Every row comes from one small tree of marks. The marks that hang from a mark follow it in brackets, in the order of their numbers. Every link used is in the known rows. Which tree was each row made from?
Known rows
J_261(J_759(J_11(J_714))): 0.3, -6.7, 14.0, -4.8, 6.8, -15.5, 11.9, -10.1, 19.4, 3.1, 13.7, -10.6, -27.1, -24.1, -24.5, 13.4, -0.3, -4.0, 1.1, 3.6, 26.7, 11.5
J_676(J_11(J_759(J_180)) J_511 J_714): -0.3, 7.0, -19.3, 19.7, -16.0, -14.8, 0.7, -1.4, 5.3, -7.6, 0.6, -21.0, -14.4, -3.2, -6.2, 28.4, 8.3, -9.5, -1.8, -5.0, 13.7, 14.5
J_714(J_759(J_11 J_180(J_676) J_261)): -0.7, 18.6, -5.1, -28.8, 22.4, -9.1, 6.6, -14.1, 11.7, 4.4, -5.2, -10.1, -18.5, -27.6, -14.0, 20.8, -0.1, -7.6, -10.5, 9.5, 33.5, 6.1
J_714(J_759): 2.8, 8.1, -1.7, 7.3, 20.1, -2.2, -1.9, -10.5, 9.1, -2.9, 0.2, -11.6, -6.1, -24.3, -7.1, 20.1, 6.5, -3.8, 10.4, 27.4, 31.9, 14.8
J_11(J_759(J_180(J_511 J_676) J_261)): -2.0, -4.0, 9.0, -39.8, -12.9, -14.6, 10.6, -15.0, 20.6, -12.0, -8.8, -13.5, -12.5, -29.9, -24.6, 19.9, -1.3, -9.3, -17.1, 1.6, 27.9, -11.9
J_714(J_11(J_759(J_180(J_511) J_261))): 0.0, 22.4, 7.6, -35.9, -8.7, -9.6, 2.8, -9.9, 19.3, -9.5, -12.5, -12.2, -13.3, -27.3, -9.9, 21.3, 8.6, -9.5, -5.6, 28.4, 21.0, 13.6
J_714(J_11 J_759): 2.7, 33.4, -7.0, -7.6, 14.9, 0.4, -5.0, -8.3, 8.5, -3.9, -5.5, -12.4, -11.5, -23.5, 4.0, 23.0, 15.1, -4.5, 16.5, 48.8, 30.4, 30.2
J_714(J_11 J_759(J_180(J_676) J_261)): 0.4, 31.3, -10.0, -38.3, 10.4, -6.2, 1.3, -9.9, 9.3, -3.3, -12.2, -13.7, -16.3, -29.7, -1.4, 25.0, 7.8, -8.1, 4.2, 35.9, 32.8, 25.3
J_759(J_11 J_180(J_511 J_676) J_261): -3.8, 9.9, 5.0, -70.6, 11.7, -13.5, 17.9, -13.7, 7.3, 8.6, 1.3, -16.4, -21.5, -39.8, -25.0, 18.9, -7.2, -8.7, -32.1, -15.3, 30.2, -5.3
J_180(J_676(J_759(J_11))): 0.8, 16.1, -2.0, -5.8, 25.8, -6.4, 17.3, -4.3, -2.2, 2.0, 6.6, -16.4, -14.9, -23.0, -14.2, 20.6, -1.7, -4.9, 1.3, -0.7, 32.2, 7.9
J_261(J_759(J_11 J_180(J_511 J_676))): -1.3, -13.7, 10.1, -32.6, -7.4, -18.2, 18.4, -10.9, 4.9, -0.8, 9.4, -14.8, -30.7, -33.7, -24.9, 15.1, -4.2, -3.5, -6.9, -3.0, 31.9, 8.4
J_676(J_759): 3.5, 20.0, 2.4, 27.1, 22.7, -7.0, 6.3, -4.6, 2.0, -5.9, -3.9, -12.6, -8.7, -15.1, -8.8, 19.4, -1.0, -5.4, 6.9, 16.9, 19.7, 22.4
J_11(J_714): 0.5, -8.8, 5.9, 2.8, 11.8, -10.4, 5.9, -13.1, 22.0, -2.8, 13.9, -16.7, -2.4, -20.5, -17.1, 17.9, 3.8, -5.8, -3.7, 18.1, 21.7, 16.0
J_11(J_759): 1.3, -3.4, 14.1, 3.7, -2.5, -9.6, 4.4, -10.8, 23.8, -11.0, -5.2, -8.3, -5.3, -19.6, -19.3, 17.7, 5.3, -7.9, -1.1, 13.5, 22.2, -4.0
J_261(J_759(J_180)): 1.6, -25.9, 15.6, -5.0, -6.8, -19.6, 11.7, -7.5, 10.0, -6.5, 1.0, -10.7, -18.7, -29.4, -22.9, 14.7, -4.9, -6.1, 4.8, 6.8, 23.0, 19.2
J_180(J_511 J_676): -1.3, -9.7, 1.7, -49.3, 5.3, -2.5, 15.1, -8.6, -6.5, -1.7, 18.6, -26.1, -8.9, -42.7, -17.5, 21.3, 1.2, -1.3, -2.8, 0.7, 40.6, -3.1
J_11(J_714 J_759(J_180(J_511) J_261)): -3.1, -0.6, 6.5, -24.1, -19.6, -19.0, 5.4, -23.3, 38.9, -15.2, -2.5, -14.5, -13.5, -19.0, -24.7, 19.1, 1.5, -8.7, -24.7, 17.1, 21.4, -3.1
J_759(J_261): 1.5, 0.5, 15.6, -27.4, 28.2, -6.3, 5.9, -5.9, 14.2, 5.9, -2.2, -11.6, -3.6, -34.6, -21.5, 18.3, -3.3, -10.1, -4.4, -4.2, 22.2, 1.2
J_180(J_511 J_676(J_11(J_759) J_714)): -3.3, 0.6, -16.5, -34.0, -12.1, -4.0, 11.0, -5.3, -7.6, -5.4, 11.6, -28.3, -17.1, -28.3, -8.8, 28.2, 6.1, -3.7, 3.9, -0.2, 41.6, 0.1
J_180(J_511 J_676(J_759)): -0.4, 10.7, -5.2, -28.4, 8.5, -3.3, 15.5, -8.6, -10.5, -6.0, 12.7, -26.0, -14.5, -33.2, -12.6, 22.5, -0.6, -0.4, 0.3, 6.2, 38.9, 5.0
J_676(J_714): -0.8, -9.2, -11.8, 4.1, 6.8, -4.3, 6.2, -4.2, 3.5, 3.4, 5.7, -15.1, -4.6, -25.0, -12.6, 24.0, 3.3, -8.6, 6.9, -5.2, 23.0, 15.5
J_180(J_676(J_11 J_511 J_714)): -0.4, -2.0, -16.6, -9.9, 9.8, -7.2, 11.6, 2.4, -9.2, 3.5, 16.5, -26.7, -10.3, -20.7, -9.6, 28.1, 4.2, -6.3, 7.3, -15.5, 29.2, 9.6
J_261(J_759(J_11 J_180(J_511))): -0.4, -11.7, 13.2, -21.7, -7.4, -18.5, 13.6, -11.4, 8.9, -1.3, 6.1, -11.9, -29.0, -31.3, -23.9, 13.6, -3.6, -3.8, -7.6, 2.9, 26.7, 12.4

Which tree is each row?
-2.3, 11.4, -21.8, -6.8, 9.9, -6.8, 3.1, -10.4, 9.0, 5.9, -3.4, -11.2, -16.4, -22.8, -10.5, 25.2, 2.7, -9.4, -3.0, -0.7, 27.9, 14.6  J_676(J_714(J_759(J_11 J_180 J_261)))
-0.6, 18.9, -10.6, -17.4, 5.0, -6.1, 12.1, -6.5, -8.9, -7.7, 14.0, -30.5, -18.7, -21.7, -4.9, 25.1, 2.2, -0.7, 2.7, 17.4, 39.0, 15.0  J_180(J_511 J_676(J_11(J_714) J_759))
-0.8, -5.6, 10.2, -48.8, 3.3, -13.4, 8.1, -12.6, 9.4, -2.0, -6.1, -15.8, -8.4, -39.7, -21.4, 18.9, -6.6, -9.4, -21.1, 0.7, 21.7, 6.0  J_759(J_180(J_511) J_261)
0.9, 24.5, -27.2, 11.8, 11.7, -5.7, -5.1, -0.2, -2.0, 3.8, 6.0, -23.4, -15.8, -10.0, -0.3, 30.3, 8.6, -7.2, 8.7, -3.1, 23.4, 18.8  J_676(J_11 J_511 J_714(J_759(J_261)))
0.0, -9.8, 7.8, -9.2, -14.1, -16.3, 10.4, -12.3, 19.6, -14.3, -4.3, -12.3, -8.2, -19.7, -21.9, 19.6, 2.0, -8.3, -11.6, 4.6, 21.7, -3.7  J_11(J_759(J_180(J_676(J_511))))
-2.5, -7.5, 4.7, -6.4, -25.7, -18.9, 5.5, -23.1, 34.2, -19.3, 1.5, -15.3, -10.9, -15.4, -21.0, 18.6, 5.2, -6.3, -19.4, 25.8, 22.0, 3.9  J_11(J_714 J_759(J_180(J_511)))
-1.0, -1.3, 12.6, -29.1, -12.6, -14.7, 5.6, -15.7, 24.9, -12.6, -12.2, -10.7, -11.1, -27.4, -23.3, 18.6, -0.4, -9.7, -17.9, 7.2, 22.5, -7.5  J_11(J_759(J_180(J_511) J_261))
-2.3, -14.5, 1.7, -30.3, -11.0, -18.0, 18.2, -10.2, 3.5, 0.6, 10.5, -15.6, -32.3, -32.8, -23.9, 17.3, -3.7, -3.9, -5.3, -7.3, 32.2, 9.6  J_261(J_759(J_11 J_180(J_511 J_676(J_714))))
-2.4, -3.1, 2.0, -56.5, 1.3, -15.2, 12.4, -10.7, 4.9, -2.4, -0.2, -23.2, -13.4, -34.9, -17.6, 22.7, -5.7, -8.9, -18.0, 1.1, 30.3, 7.1  J_759(J_180(J_511 J_676(J_11(J_714))) J_261)
-1.6, 2.4, -6.4, -21.4, 5.5, -11.5, 4.4, -20.2, 21.1, -5.6, 8.9, -19.3, -11.8, -24.6, -15.1, 21.3, 2.6, -4.7, -9.8, 24.0, 32.7, 13.0  J_11(J_714(J_759(J_180(J_511 J_676) J_261)))
0.2, 7.8, -2.0, -2.9, 17.6, -7.8, -0.1, -17.2, 26.1, -2.0, 8.0, -15.0, -8.3, -20.3, -14.3, 20.1, 5.1, -5.4, -1.9, 25.7, 28.7, 13.6  J_11(J_714(J_759(J_261)))
-1.5, 17.1, -25.3, -5.3, 8.1, -9.5, 2.0, -11.2, 7.6, 6.5, 7.7, -17.0, -17.7, -18.4, -13.4, 26.0, 4.5, -7.2, -11.7, -15.5, 20.5, 9.5  J_676(J_511 J_714(J_759(J_11 J_180 J_261)))
4.0, 38.2, -4.5, 19.9, 16.7, -17.2, 2.7, 0.5, -2.6, -5.9, -8.1, -20.7, -16.9, -3.3, -3.6, 24.1, -3.3, -8.3, -6.2, 5.0, 9.6, 27.1  J_676(J_11 J_511 J_759(J_180 J_261))
0.8, 28.6, -1.8, 7.7, 11.0, -12.1, 10.0, -11.0, 1.0, -4.4, -5.4, -13.1, -19.8, -16.4, -10.2, 18.4, -3.3, -4.7, -13.3, 14.8, 19.3, 22.0  J_676(J_759(J_11 J_180(J_511)))
-3.9, -2.7, 3.4, -35.1, -19.6, -19.0, 9.9, -22.8, 35.0, -14.6, 1.1, -17.2, -14.9, -22.0, -26.4, 20.5, 1.0, -8.3, -23.8, 11.0, 27.8, -7.0  J_11(J_714 J_759(J_180(J_511 J_676) J_261))
-4.0, 13.0, 5.7, -52.2, 6.6, -16.8, 10.9, -20.1, 22.4, 5.6, 3.4, -15.0, -21.1, -30.4, -24.5, 17.0, -4.2, -8.7, -38.0, 0.1, 22.2, 3.7  J_759(J_11(J_714) J_180(J_511) J_261)
0.1, 21.7, -1.9, -18.0, 21.7, -9.2, 1.8, -14.9, 15.9, 3.8, -9.1, -7.4, -16.9, -25.1, -12.8, 19.2, 0.7, -7.9, -11.2, 14.9, 28.3, 10.1  J_714(J_759(J_11 J_180 J_261))
-1.4, -11.0, 10.4, -19.6, -10.7, -20.7, 13.4, -14.9, 15.7, -2.6, 10.8, -13.7, -30.1, -27.4, -24.6, 13.9, -2.6, -3.5, -10.5, 7.1, 26.5, 15.1  J_261(J_759(J_11(J_714) J_180(J_511)))
-1.6, 7.3, -7.3, -44.1, 6.1, -4.2, 9.2, -9.3, -2.6, -2.5, 16.2, -30.1, -15.8, -31.4, -8.9, 24.9, 4.3, -1.8, 0.0, 14.5, 44.1, 5.0  J_180(J_511 J_676(J_11(J_714(J_759(J_261)))))
-0.6, 22.8, -3.6, -30.1, 15.3, -7.6, 1.6, -17.5, 12.5, 2.1, -5.7, -11.3, -19.6, -29.5, -12.6, 19.6, 1.3, -5.7, -15.0, 16.5, 32.2, 7.4  J_714(J_759(J_11 J_180(J_511) J_261))
0.3, 35.6, -8.4, -40.0, 4.0, -5.0, -3.5, -13.6, 9.7, -5.4, -11.6, -14.6, -17.3, -31.3, -0.1, 23.9, 9.4, -6.2, -0.1, 43.1, 30.6, 27.0  J_714(J_11 J_759(J_180(J_511) J_261))
-0.5, -13.1, 12.3, -7.1, -4.3, -22.0, 13.8, -12.8, 18.8, -1.1, 7.1, -10.0, -27.8, -22.8, -25.0, 13.6, -3.3, -5.5, -7.0, 6.0, 22.7, 17.4  J_261(J_759(J_11(J_714) J_180))
-1.5, 19.4, 10.7, -30.7, 31.9, -10.0, 8.7, -13.3, 27.2, 13.6, 7.2, -10.6, -16.2, -25.7, -24.3, 16.5, -0.9, -9.5, -21.0, -5.5, 22.3, -1.1  J_759(J_11(J_714) J_261)
0.7, 27.0, -3.1, 22.7, 14.7, -15.7, 10.2, -12.4, 11.5, -4.5, -4.1, -11.2, -18.3, -7.9, -10.9, 18.2, -2.7, -6.5, -12.9, 17.9, 16.1, 27.1  J_676(J_759(J_11(J_714) J_180))
1.0, 11.6, -7.2, -19.7, 15.0, -9.8, 2.4, -10.2, 6.9, -2.5, -5.1, -16.1, -12.7, -25.1, -9.5, 23.5, 0.9, -7.3, -2.0, 13.5, 31.8, 11.8  J_714(J_759(J_180(J_676(J_11 J_511)) J_261))
0.8, 12.0, -3.4, -1.5, 9.4, -10.4, -1.9, -8.6, 10.5, -5.1, 0.6, -20.8, -12.2, -14.8, -2.5, 22.9, 5.4, -6.2, 1.8, 32.5, 28.0, 24.2  J_676(J_11(J_714(J_759(J_180(J_511) J_261))))
5.4, 37.5, -4.9, 40.5, 21.2, -10.6, 1.0, 3.1, -7.0, -6.0, 2.1, -22.1, -14.3, -0.1, 0.4, 23.6, 3.0, -4.4, 7.0, 12.6, 12.8, 28.2  J_676(J_11 J_511 J_759)
-3.6, 13.6, -23.3, -56.2, -1.2, 1.4, 9.4, -9.5, -7.0, 0.6, 13.5, -27.1, -18.7, -39.9, -7.6, 28.8, 7.5, -2.5, 4.1, 5.7, 46.0, 6.1  J_180(J_511 J_676(J_714(J_11 J_759(J_261))))
-3.0, -4.9, 4.7, -22.8, -13.2, -20.4, 10.4, -20.3, 38.5, -13.1, -2.4, -13.5, -12.5, -17.4, -26.2, 20.2, 0.5, -10.6, -20.2, 9.2, 24.6, -4.5  J_11(J_714 J_759(J_180(J_676) J_261))
